Every row comes from one small tree of marks. The marks that hang from a mark follow it in brackets, in the order of their numbers. Every link used is in the known rows. Which tree was each row made from?
Known rows
k402(k68(k730)): 28.4, -9.4, -4.6, 11.7, -2.0, -8.5, 37.9, 8.9, 12.6, 13.7, -17.3, 24.0, 15.5, 5.5, 11.2, -13.9, -2.5
k68(k402 k730(k517(k541))): 9.3, -3.2, 8.3, 11.2, -41.4, 8.2, 10.3, -14.3, 2.5, -29.4, -10.7, 3.7, -6.6, -9.3, -35.7, -7.3, 7.9
k541(k517 k696): -9.2, -9.6, -42.8, 24.1, -5.5, -22.8, 13.6, -19.5, -34.2, 21.2, -27.5, 9.8, -7.8, -0.1, 33.6, 11.6, -22.8
k402(k68(k730(k517))): 24.2, -19.5, 7.2, 21.4, -6.6, -8.7, 55.5, 8.6, 2.7, 15.1, -20.8, 12.3, -7.3, 0.2, -1.6, 2.8, -9.2
k730(k68): 5.8, -7.3, 11.8, -10.0, 16.3, 1.0, 6.1, 2.6, 9.0, -17.7, 6.8, -13.7, -27.7, 7.1, -25.7, -2.6, -9.9
k402(k68(k730(k517(k541)))): 21.0, -10.4, 2.3, 17.9, -20.6, 17.2, 34.2, 15.5, -3.4, 10.0, -18.3, 29.9, -3.3, -10.8, -5.2, -11.8, -16.2
k517(k402 k541 k730(k68)): -7.0, -1.3, 14.5, -48.9, -8.3, 34.3, -10.3, 8.2, 14.9, -33.2, 4.7, 12.0, -7.3, -0.4, -35.9, -44.6, -32.1
k649(k517(k402 k541)): -13.7, 25.6, -1.7, -32.8, -11.9, 10.5, -27.8, -4.5, -27.3, -16.0, 10.5, 7.4, 5.3, -20.2, -9.8, -33.3, -18.6
k730(k68 k517): 1.5, -15.4, 22.2, -1.8, 9.1, 0.4, 24.3, 1.5, -1.5, -16.1, 2.9, -20.9, -47.3, -0.1, -37.3, 14.0, -12.5
k730(k68(k402) k517(k541(k696))): -8.6, -11.6, 7.8, 12.0, -29.7, 6.0, 11.3, -24.5, -28.1, -36.5, -4.8, 0.4, -32.9, -1.5, -47.1, 5.4, -15.2
k649(k402(k68) k517): 16.3, 19.6, 0.9, 4.0, -2.0, -26.7, 5.1, -17.6, -50.1, 1.1, 11.8, 5.3, 16.8, -12.4, 5.3, -12.5, -38.5
k402(k68): 8.5, 0.4, 0.1, 6.0, 0.9, -5.6, 18.4, 11.5, -7.3, 14.8, -5.9, 20.4, 18.8, 9.4, 15.0, -5.7, -9.0
k68(k730): 17.3, -10.9, -7.3, 4.6, -5.1, -2.6, 18.0, -3.8, 21.5, 0.5, -11.0, 4.1, -5.2, -0.7, -1.4, -8.6, 3.9
k68(k402 k730(k517(k541(k696)))): 7.0, -12.6, -10.6, 26.5, -48.3, -0.4, 24.4, -29.9, -15.4, -16.7, -19.0, 14.9, -13.3, -8.1, -23.6, 0.9, -1.9
k649(k517(k541)): -7.1, 28.6, -14.9, 2.4, -17.4, 13.6, -32.4, -6.0, -23.4, -11.5, 9.4, 9.8, -2.4, -18.7, -4.2, -17.0, -23.7
k541(k517(k402 k730) k696): -19.4, -11.1, -33.7, -10.5, -13.7, -17.4, 14.3, -21.3, -23.1, 13.1, -26.2, 15.1, 0.5, -1.9, 23.8, -16.1, -37.5
k649(k402(k68) k517(k541(k696) k730)): 11.7, 19.5, -33.9, 15.9, -37.2, 1.1, -2.3, -30.4, -59.5, 2.1, -0.6, 40.4, 21.9, -20.4, 9.2, -33.2, -75.0
k402(k68(k730(k517(k541(k696))))): 19.0, -21.1, -16.7, 32.8, -31.4, 8.3, 49.2, -1.2, -19.0, 17.0, -28.5, 43.7, -7.9, -10.8, 2.7, -3.7, -21.7

Which tree is each row?
-5.0, 0.6, -13.1, -0.9, -34.7, 14.0, -5.0, -26.9, -7.9, -42.8, -2.9, 18.1, -8.7, 7.7, -35.0, -24.1, -32.3 | k517(k541(k696) k730(k68(k402)))
-7.4, -20.7, 39.5, -35.4, 13.9, 0.8, 26.3, 2.8, -5.5, -23.3, 3.5, -22.1, -39.0, -0.2, -42.9, -2.3, -6.8 | k730(k68 k517(k402))
-12.3, -7.4, -5.2, -36.6, 9.6, -7.5, 6.0, -1.8, 2.4, -15.9, -11.1, -10.4, -19.1, 5.2, -9.0, -27.9, -36.9 | k541(k517(k402 k730(k68)))
-4.4, 0.7, -13.9, -19.1, -2.4, -15.7, 19.2, 5.6, -11.6, 15.0, -24.2, 22.2, 26.5, 8.0, 30.1, -28.8, -37.4 | k541(k517(k402(k68) k730))
-2.5, -7.8, 32.1, 0.2, -6.8, -14.4, 15.5, -15.3, -6.7, -41.6, 6.6, -28.7, -35.4, 7.8, -53.8, 11.8, 0.7 | k730(k68(k402) k517)
-14.9, -14.9, 5.9, -11.2, -26.3, 15.4, 14.7, -8.4, -34.1, 0.5, -12.1, 19.0, -14.0, -18.4, -12.3, -4.4, -12.8 | k730(k517(k402 k541(k696)))
12.5, -11.6, -13.3, -11.9, 4.6, -25.2, 37.4, 5.3, -6.1, 17.0, -33.0, 18.5, 15.6, 2.7, 29.3, -22.7, -12.8 | k541(k517(k402(k68(k730))))
-2.4, -3.9, -13.8, -17.1, -26.9, 18.3, 13.9, -0.4, -20.3, 7.5, -20.1, 53.2, 29.9, -2.6, 15.7, -39.6, -39.1 | k517(k402(k68) k541(k696) k730)
-5.1, -1.8, -33.4, 9.3, -35.0, 28.1, -5.6, -13.2, -8.4, -0.3, -12.6, 37.5, 7.2, -8.1, 2.4, -20.1, -37.2 | k517(k541(k696) k730)
-8.4, 3.2, -11.8, -1.6, -9.7, -21.4, -2.0, -21.2, 1.2, -34.8, -9.4, -16.5, -14.3, 11.7, -19.3, -14.6, -32.3 | k541(k517(k730(k68(k402))))
-12.3, -5.5, -8.1, -20.7, -20.9, 16.1, -0.9, -9.6, -25.3, -1.7, -11.2, 27.9, 7.8, -9.5, 1.7, -19.1, -8.2 | k517(k402 k541(k696))
-14.6, -19.3, -22.7, -22.0, -1.0, -13.9, 19.6, -18.4, -15.0, -7.3, -20.0, 3.8, -26.8, 7.7, 3.5, -20.4, -45.4 | k541(k517(k402 k730(k68)) k696)
-4.7, -13.3, 5.7, -7.2, -22.7, 10.2, 31.2, 3.0, -43.2, 13.8, -18.9, 37.3, 6.2, -9.2, 1.2, -9.8, -21.1 | k730(k517(k402(k68) k541(k696)))
-7.9, 28.8, -3.4, -11.5, -28.1, 9.8, -34.7, -26.1, -4.4, -54.3, 17.6, -3.4, -11.3, -3.3, -44.5, -35.0, -42.1 | k649(k517(k541 k730(k68(k402))))
-5.9, -9.4, 15.7, -46.6, 6.9, 6.7, 9.1, 1.5, 20.6, -28.2, 3.6, -4.5, -13.5, 5.8, -32.2, -30.4, -23.6 | k517(k402 k730(k68))
28.1, 9.5, -29.8, 23.0, -32.5, -10.3, 16.9, -31.5, -50.6, 6.1, -7.8, 38.9, 12.2, -21.0, 7.7, -27.5, -50.2 | k649(k402(k68(k730)) k517(k541(k696)))
-1.0, 1.9, 11.0, -11.3, -12.2, -6.7, -1.5, -17.9, 20.6, -46.6, 6.1, -11.9, -10.5, 15.7, -40.4, -17.0, -18.2 | k517(k730(k68(k402)))
1.3, 29.4, -17.6, -6.0, -33.4, 16.9, -33.0, -27.1, -33.1, -24.2, 18.2, 9.7, 9.3, -26.8, -16.5, -35.5, -59.1 | k649(k402 k517(k541 k730))
-8.8, -12.7, -6.4, -34.3, -17.3, 27.5, 4.8, -9.5, -4.8, -24.6, -6.6, 25.3, -13.6, 0.5, -25.3, -36.1, -40.5 | k517(k402 k541(k696) k730(k68))
15.4, -15.2, -14.3, -12.1, -21.5, 7.1, 33.4, 0.9, -15.2, 7.7, -29.4, 50.7, 21.6, -4.4, 12.9, -33.5, -12.6 | k517(k402(k68(k730)) k541(k696))
-11.2, 8.2, 2.9, -36.6, -23.0, 33.5, -17.3, 3.3, 5.8, -15.4, -3.8, 22.5, 17.9, -9.2, -11.7, -42.0, -22.7 | k517(k402 k541 k730)
-2.9, -19.6, -2.5, 8.2, -15.3, 19.6, 19.7, -7.4, -26.5, -12.7, -5.5, 9.7, -46.3, -4.5, -32.2, 7.5, -29.1 | k730(k68 k517(k541(k696)))
15.1, 21.6, -8.5, 4.4, -11.3, -18.2, 2.8, -20.4, -37.3, -1.0, 12.6, 13.1, 24.1, -12.1, 3.5, -26.8, -61.0 | k649(k402(k68) k517(k730))
